Each row was made from one path, in order. Every step used is in the known rows, and no mark comes twice. Write each row's path.
(in the rows, 128 means zero)
Known rows:
R E K N: [132 117 110 106 113 145 186 170 142 212 170 107 105 141 140 182 131 136
 115 153 141  93 158 133  75 162 163]
E X: [138 148 107 108 142 139 160 119  89 174 167 125  94 105 141 161 120 120
 129 151 155  75 146 110  92 146 141]
N K M X E T: [101 126 106  88  86 104 160 131 113 204 132 117  93 101 142 148 134 119
 114 118 144 106 145  89  69 129 170]
N T E R: [168 105 130 129 119 104 167 142  91 148 136 109  76 119 112 179  87 151
 136 196 105  65 159 118  94 129 173]
N K M X E: [108 141 125  80  95 120 157 148 135 198 148 115  84 101 133 148 133 139
 130 108 136  93 163 103  65 141 170]
K Y: [147 127 126 125 100 123 170 137 122 193 137 138 114  90 132 154 131 124
 125 158 126  87 149 115  96 165 159]
N K E T: [ 95 110 104 110 108 112 174 145 129 166 120 143  91 111 125 136 107 144
  99 174 140 112 157 100  97 140 164]
N T E: [148 109 112 124 118 142 183 139  93 144 136 119  91 116 106 156  80 165
 101 172 113  73 130 143  95 141 159]
Y K M X E T N: [ 87 143  88 107 103 135 114 121  94 202 161 120  84  98 139 158 134 141
 130 122 159 106 124 107  47 148 177]
E K N T: [143  96 103 130 127 151 174 174 133 180 138 132 109 123 148 159 103 134
  92 158 127  86 128 124  84 159 140]
M X E K N T: [127 104 128 127  95 155 159 167 140 200 161 126  85 135 161 183 115 122
 102 115 127  77 119 115  81 167 163]
R E K M X: [135 131 114 104 122 123 163 153 142 220 171  98  80 138 133 177 154 127
 132 110 156  95 169 130  61 146 192]
Y K: [106 150 107 109 146 151 143 126 105 167 125 132  80  90 128 128  94 157
 122 166 154  99 157 132  82 149 143]
M X E T N K Y: [ 98 117 108 113  78 119 126 160 119 206 173 130 102  85 153 178 136 151
 126 166 138 111 128  90 101 153 196]
M X E T N: [ 99 127 102 126  83 151 126 108  88 187 186 123  85 110 148 152 133 150
 126 117 148  89 116 112  88 154 168]
Y K N T E X: [132 121  92 106 157 144 160 165  95 167 151 130  87 105 133 205  82 128
  94 208 136  95 113 111  74 149 160]
T E X M: [131 151 139 101 144 140 186 122  58 168 172  99 108 118  97 183 124 109
 136 183 151  47 146 113  74 128 175]
N T: [144 108  95 125 111 144 166 141 100 156 127 132  84 111 124 131  84 147
  98 137 124  83 139 124  96 142 124]
N K Y: [130 131 121 104 115 114 164 167 135 186 130 136 112  78 132 149 116 147
 120 191 131 105 165 109 103 151 164]
R E: [132 129 104 100  99 135 182 134 110 188 154 108  78 131 114 155 115 150
 122 134 139  89 169 135  84 146 148]
Y K N: [109 132  96 107 137 157 151 140 122 184 138 140  99  87 149 140 104 136
 107 165 145 112 139 124  75 167 129]
K N T E X M: [145 109 112 109 120 145 195 159  74 170 163 113 115 126 119 198 109  88
  97 174 126  58 119 102  72 140 150]
X E: [121 142 134 104  88 143 178 109 101 181 142 116  89 118 119 146 115 148
 130 124 127  62 152 128  80 149 150]
X M: [122 137 128 114 112 150 175 119  82 170 141 115 104 112 109 121 120 119
 125 134 144  60 160 120  80 134 135]

Which path is each row?
[142 141  97  92 123 127 178 132  93 196 179 102  74 133 122 188 122 126
 126 142 157  83 161 112  84 141 155]
R E X
[132 143 112  90 118 128 185 134  73 204 172  89  82 143 101 186 127  97
 130 138 162  62 168 100  72 127 157]
R E X M
[113 109 105 129  97 121 179 110 116 173 130 148  92 120 125 140 123 121
 100 144 137  93 143 111  89 155 157]
K E T
[145 123 123 111 133 136 186 141  52 155 153 104  93 130  92 190  94 112
 112 175 135  47 132 107  80 123 163]
N T E X M
[151 113 125 126 139 130 164 164 128 173 147 112  95 124 123 181 117 141
 116 150 129  79 134 138  69 143 199]
N T E K M X
[108 138  92  97 133 155 134 168 118 152 172 122 101  88 134 124 106 203
 131 181 142 106 162 128 103 145 145]
T N K
[143 148 125 105 147 136 176 119  82 162 175 116 103 107 117 188 118 140
 137 189 143  66 139 125  88 143 175]
T E X
[107 127  97 113  78 143 154 110  76 178 165 115 104 116 127 150 119 164
 126 145 140  78 126 117  84 145 156]
X E T N
[ 85 123  81 123 126 142 129 134 113 168 148 144  80 110 124 146 105 164
 113 179 157 112 136 117  78 158 170]
Y K E T N
[104 154 123  92 111 133 138 122 120 207 137 121  70 101 132 156 125 129
 129 102 148  89 149 113  48 150 172]
Y K M X E
[117 120  76 129 109 148 142 120  80 165 166 124 111  98 138 130 120 162
 121 161 149  98 129 122  94 147 139]
E T N
[106 151 115 106 157 130 151 135 122 178 148 141  66 116 125 178 111 126
 125 170 160  91 153 101  78 158 171]
Y K E X
[134 138 164 118  94 122 182 146 134 216 140 116 113 120 124 195 136 136
 142 166 128  59 150 124  84 158 202]
X E K Y
[102 125 105 102 121 144 143 177 150 151 166 135  92 111 122 136 116 195
 128 173 134 106 171 120  96 158 165]
T N K E
[130 135 119 111 127 126 172 126 124 177 165 138  84 126 129 172 131 116
 128 146 146  75 152  99  86 159 160]
K E X
[116 139 137 112  90 150 148 108 113 187 166 124  76 111 144 151 127 137
 131  95 136  76 139 122  89 156 159]
M X E
[130 136 167 128  96 128 153 144 145 226 163 123 100 114 139 198 150 126
 142 140 135  70 141 118  94 165 211]
M X E K Y
[131 148 122 106 135 140 171 118  67 178 162 110 101 112 118 156 128  92
 129 147 161  56 153  97  77 129 140]
E X M
[114 142 155 117 116 153 149 126 126 196 169 116  81 129 141 168 132 149
 142 122 145  65 146 129  89 152 188]
M X E K
[ 83 126  98 102  93 142 123 142 102 178 177 121  83  99 146 150 119 174
 125 147 149 109 132 103  95 139 170]
M X E T N K
[136 137 120 120 141 133 148 142 138 197 156 122 102 109 147 149 153 127
 133 116 154  89 155 126  64 153 175]
E K M X
[144 121 141 126 109  97 164 128 138 175 142 131  71 124 127 159 129 129
 151 156 122  71 189  95  87 152 166]
K E R
[105 142 107  83  96 136 129 164 133 187 178 109  95 100 139 151 138 173
 144 114 138  97 157 109  68 147 174]
T N K M X E
[111 113  53  79  98 107 164 173 106 196 156  97 101 117 119 153 126 168
 115 163 149 125 167 109  67 124 168]
R E T N K M
[146 134 158 128 131 125 184 154 126 189 150 117 127 108 113 197 133 151
 137 221 125  71 148 144  95 158 221]
T E K Y
[ 98 129  86  82  86 112 158 150  96 187 143 104 115 107 125 147 125 164
 124 157 139  97 152 102  62 126 167]
X E T N K M
[145  93  88 123  99 151 171 156 119 170 137 141 105 109 149 138  95 125
  83 133 116  95 125 116  86 161 112]
K N T
[109 138  98  92 142 133 142 177 134 161 191 129  89 113 132 174 126 171
 136 187 149  98 162 100  95 153 170]
T N K E X
[114 137 117  91 143 117 167 161 138 169 155 137  83 117 128 171 118 137
 123 176 148  95 167  89  95 147 166]
N K E X
[105 113  56  89 102 114 137 168 119 202 179 103  87 111 139 153 140 156
 115 136 159 136 156 106  73 134 174]
R E T N K M X
[120 109  97 113 136 154 165 165 111 158 130 132  91 103 125 169  71 155
  87 193 121  99 122 137  75 157 153]
Y K N T E
[104 138 132  88 137 121 175 160 112 175 151 122  89 126 110 167 125 109
 124 168 154  73 177  80  83 133 165]
N K E X M
